Every row comes from one small tree of marks. The marks that hang from a mark follow it in brackets, in the order of their numbers. Every link used is in the known rows. Which tree was each row made from?
Known rows:
J_271(J_978(J_775 J_839(J_669 J_757))): [0.155, -3.066, -0.650, 1.880, -0.149, 0.760, 2.788, 1.693, -1.419, 1.026, -1.164, -0.607, -1.327, -2.113, -2.273, -0.694, -1.394, 3.406, -1.038, 0.817, -1.298]
J_271(J_978(J_775 J_839(J_757))): [1.434, -2.330, -0.003, 2.599, -0.052, -0.064, 4.384, 0.943, -0.340, -0.370, -1.705, -0.609, -1.461, -2.325, -1.698, -0.702, -0.724, 1.446, -0.995, 0.908, -2.256]
J_764(J_669(J_757(J_839(J_978(J_775))))): [1.498, -3.422, -0.922, 2.588, 3.305, 0.144, 7.697, 0.932, -1.954, 1.504, 1.718, 0.967, -2.888, -3.181, -1.330, -2.144, -0.682, 0.641, -1.272, 0.906, -1.246]
J_839(J_764(J_669(J_757)) J_978): [-1.766, -2.156, -0.521, 0.407, -0.385, 1.185, -0.243, 2.199, -3.773, 2.676, 1.925, 1.349, -4.258, -1.762, 0.214, -1.586, -2.819, -2.748, 1.209, 2.425, 0.119]
J_775(J_978(J_839(J_669(J_764) J_757))): [-2.049, -4.412, -3.509, 3.520, 1.566, 0.640, 5.811, 0.119, -2.881, 2.586, 5.084, 0.005, -3.983, -3.975, -0.897, -1.821, -1.865, 1.270, 0.567, 0.738, -4.437]
J_978(J_775 J_839(J_757(J_764(J_669)))): [0.946, -2.510, 0.176, 4.092, 2.300, -1.069, 3.706, 0.302, -2.727, 1.081, 0.973, -0.676, -1.966, -1.734, -2.788, 0.861, -1.555, 2.183, -0.832, 0.369, -2.315]
J_757(J_839(J_978)): [-1.462, -2.881, -3.048, 1.009, 2.789, -0.843, 4.207, -2.461, 1.582, 0.927, 1.212, 0.673, -4.517, -5.227, 0.538, -4.699, -3.106, -0.152, 3.267, -0.122, -1.120]
J_271(J_978(J_775 J_839(J_764))): [0.959, -0.507, 0.683, 1.898, -0.513, 0.036, 1.466, 0.753, -2.047, -0.658, -2.444, -0.873, -1.508, -2.329, -0.603, -0.879, -1.771, -1.960, 1.589, 0.228, -1.728]
J_757(J_764(J_669) J_839(J_978)): [2.220, -2.980, -3.361, -0.703, 2.579, -0.178, 4.610, -1.537, -2.703, 3.713, 1.982, -0.400, -3.557, -4.288, 2.080, -0.948, -2.908, -1.578, 2.712, 0.250, -0.662]
J_839(J_669(J_757 J_764) J_978(J_775)): [-4.841, -5.026, 0.244, 0.530, 0.939, 3.336, 0.955, 2.462, -5.481, 4.257, 0.660, 1.158, -3.505, -0.931, -1.819, -1.989, -3.505, 1.524, 1.637, 1.742, 0.192]
J_471(J_764(J_669(J_757(J_839(J_978))))): [0.753, -2.725, -0.988, 2.765, 5.791, 0.547, 4.471, -0.383, -1.600, 0.376, 1.658, 0.174, -2.616, -2.709, 1.147, -1.338, -2.049, -3.457, -1.039, -0.177, -1.527]
J_757(J_764(J_669)): [3.408, -2.048, -2.674, 1.191, 3.460, 0.021, 3.935, -1.302, -2.579, 0.987, 3.019, -0.103, -4.043, -2.596, 1.440, 2.093, -2.512, -4.716, 0.924, 3.400, -1.467]
J_757(J_764): [1.646, -2.616, -2.260, 1.304, 2.922, 0.068, 0.632, -2.544, -0.891, 0.605, 1.882, -0.394, -4.718, -2.698, 1.508, 0.945, -3.310, -4.438, 2.163, 2.928, -1.963]
J_847(J_978(J_775 J_839)): [0.550, -0.399, -0.876, 4.262, 2.706, -2.071, 5.361, -1.272, -1.601, -0.018, -1.744, 1.002, -2.262, -2.512, -0.678, -2.386, -2.332, 0.320, 1.181, 0.963, -1.954]
J_271(J_978(J_839)): [1.623, -1.701, -1.422, 3.319, 0.563, -0.697, 3.441, -1.343, 0.351, -1.130, 0.185, -0.849, -2.903, -3.977, 0.466, -0.539, -1.070, -0.869, 0.952, 1.358, -3.227]
J_764(J_669(J_757)): [2.572, -3.412, -1.726, 4.138, 3.627, -0.003, 6.631, 0.350, -1.128, -0.230, 3.754, 1.036, -4.087, -2.595, -1.030, -0.352, -0.413, -1.625, -2.337, 3.409, -2.038]
J_471(J_764): [-0.264, -1.333, -1.356, 2.960, 6.302, 0.103, 1.886, -2.381, 0.841, -2.558, 1.154, 0.085, -3.447, -2.403, 1.701, -0.744, -3.495, -6.362, 1.194, 1.215, -1.993]
J_839(J_669 J_757 J_764 J_978(J_775)): [-5.832, -3.906, -1.092, -2.110, -1.563, 2.840, -3.878, 4.172, -3.683, 5.015, -0.066, 1.717, -3.242, 0.185, -2.592, -3.215, -4.849, 2.422, 1.174, 1.620, 3.097]
J_471(J_764(J_669)): [1.720, -0.846, -1.660, 3.038, 6.655, 0.031, 5.269, -1.160, -0.864, -2.188, 2.327, 0.248, -2.727, -2.077, 1.845, 0.388, -2.815, -6.783, -0.066, 2.015, -1.335]
J_847(J_978(J_775 J_839(J_669(J_764) J_757))): [-1.016, -2.650, -1.962, 3.507, 1.814, -0.242, 5.229, 0.893, -3.594, 2.944, -0.526, 0.865, -2.534, -0.684, -1.997, -3.015, -2.590, 2.837, -0.406, 0.781, -0.435]

Which tree is each row?
[0.754, -1.699, 0.284, 1.842, -1.299, 0.440, 1.552, 1.760, -1.554, 0.396, -2.266, -0.805, -1.615, -1.504, -1.548, -1.374, -1.339, 0.061, -0.385, 0.347, -1.388]
J_271(J_978(J_775 J_839(J_757 J_764)))
[2.121, -2.346, -1.864, -1.026, 2.612, 0.053, 5.242, -0.734, -3.763, 3.519, 0.342, -0.328, -2.416, -3.721, 1.125, -0.905, -3.003, -1.309, 2.725, -0.220, -0.340]
J_757(J_764(J_669) J_839(J_978(J_775)))
[-1.679, -2.845, -3.125, 3.682, 2.398, -0.411, 4.421, -1.259, -2.022, 1.009, 4.377, 0.440, -3.514, -5.478, -0.138, -1.121, -2.108, 0.656, 1.984, 0.830, -4.777]
J_775(J_978(J_839(J_669)))
[0.919, -4.434, -4.395, 0.173, 4.086, 0.740, 0.831, -2.833, -1.245, 3.391, 2.257, -0.960, -4.448, -3.981, 0.468, -1.873, -3.697, 0.222, 2.288, -0.500, -0.684]
J_757(J_764 J_839(J_669))
[-1.497, -2.843, -2.536, 3.391, 0.515, -0.341, 3.229, 0.102, -1.505, 1.427, 3.567, -0.042, -3.827, -4.064, -0.529, -2.150, -1.517, -0.777, 0.821, 0.237, -4.602]
J_775(J_978(J_839(J_757 J_764)))
[-1.186, -1.279, -3.182, 3.246, 1.574, -1.008, 0.130, -0.792, -2.697, 2.229, 0.563, 0.796, -3.710, -2.210, 0.065, -2.939, -3.343, 0.562, 1.787, 0.873, -0.612]
J_847(J_978(J_839(J_669 J_764)))
[-4.761, -5.457, -3.480, -0.409, 0.143, 1.902, -0.523, 1.473, -0.537, 3.934, 2.917, 1.769, -4.673, -1.837, -1.675, -2.557, -3.800, 4.294, 0.211, 3.228, 1.142]
J_839(J_669 J_757 J_978)
[-1.474, -1.891, -1.630, 2.653, 0.703, -0.241, 1.219, 1.510, -3.258, 3.093, -1.246, 1.045, -2.295, -0.422, -2.117, -3.105, -3.081, 2.890, -0.037, 0.399, 0.341]
J_847(J_978(J_775 J_839(J_669 J_757 J_764)))
[-4.447, -2.680, -1.056, -0.771, 1.395, 1.640, 0.076, 1.042, -2.653, 2.381, 0.302, 2.057, -3.011, -2.488, -1.112, -1.570, -4.653, 1.748, 3.195, 2.622, 1.163]
J_839(J_669 J_978(J_775))
[-1.885, -0.162, 1.360, 4.389, 1.895, -1.145, -0.292, -0.498, -2.052, -1.040, -0.908, -0.262, -2.653, -2.324, -2.204, -1.745, -3.057, -1.063, 2.830, -0.659, -2.003]
J_978(J_775 J_839(J_764))
[-1.815, -4.701, -2.345, -0.991, -0.227, 0.927, -0.426, 0.184, -0.928, 3.711, 1.682, 0.585, -4.828, -1.835, 0.382, -0.524, -3.314, 0.340, 0.850, 3.007, -0.431]
J_839(J_757(J_764) J_978)
[-1.817, -3.916, -0.392, 3.383, 2.070, 0.146, -0.382, 0.355, -2.957, 2.639, 0.846, -0.644, -2.328, -1.489, -3.565, 0.132, -2.957, 4.908, -0.186, 0.001, -1.400]
J_978(J_775 J_839(J_669 J_757(J_764)))
[-1.197, -1.806, -0.469, 3.469, 1.299, -0.108, 0.185, 0.895, -4.321, 2.772, -1.638, 1.018, -2.236, -0.977, -1.951, -2.961, -2.732, 2.108, 0.193, 0.012, -0.486]
J_847(J_978(J_775 J_839(J_669(J_757) J_764)))
[1.344, -3.285, 0.495, 1.801, 0.141, 1.470, 0.398, 0.912, -3.871, 1.956, -1.511, -1.158, -1.173, -2.345, -1.449, 1.050, -1.218, 2.250, -0.551, 0.355, -2.161]
J_271(J_978(J_775 J_839(J_669(J_757(J_764)))))
[-5.798, -4.590, -2.815, -1.688, -1.556, 2.641, -4.813, 2.988, -2.379, 5.234, 2.157, 1.407, -4.811, -0.550, -1.465, -3.269, -4.680, 2.246, 1.260, 2.194, 2.430]
J_839(J_669 J_757 J_764 J_978)
[-3.174, -4.196, -3.823, 0.266, 2.678, 1.041, 3.868, -1.205, -1.490, 3.308, 2.284, 0.252, -4.837, -4.009, 0.156, -4.863, -4.129, 0.762, 3.785, -0.448, 0.018]
J_757(J_839(J_669(J_764) J_978))
[-1.572, -2.542, -1.438, 0.629, 2.869, -0.560, 4.857, -1.588, 0.655, 0.755, -0.530, 0.845, -3.208, -4.703, -0.241, -4.589, -3.198, 0.196, 3.327, -0.647, -0.720]
J_757(J_839(J_978(J_775)))
[-1.561, -3.185, -4.067, 1.086, 3.267, 0.727, 0.306, -1.342, 0.095, 1.788, 1.915, -0.015, -4.795, -3.570, -0.718, -5.152, -3.847, -0.394, 2.593, -0.983, 0.510]
J_757(J_839(J_669 J_764))
[-0.737, -1.301, -1.523, -0.247, 1.685, 0.128, 4.053, 0.545, -2.194, 2.048, -0.159, 0.655, -2.925, -3.333, -0.076, -4.189, -3.315, -1.738, 3.186, -0.801, 0.739]
J_757(J_839(J_764(J_669) J_978(J_775)))
[-3.543, -5.271, -1.490, -2.281, -0.185, 2.765, -1.961, 2.404, -3.968, 5.892, 0.481, 0.965, -2.905, -0.633, -1.789, -0.111, -4.443, 3.816, 0.837, 2.340, 1.664]
J_839(J_669 J_757(J_764) J_978(J_775))
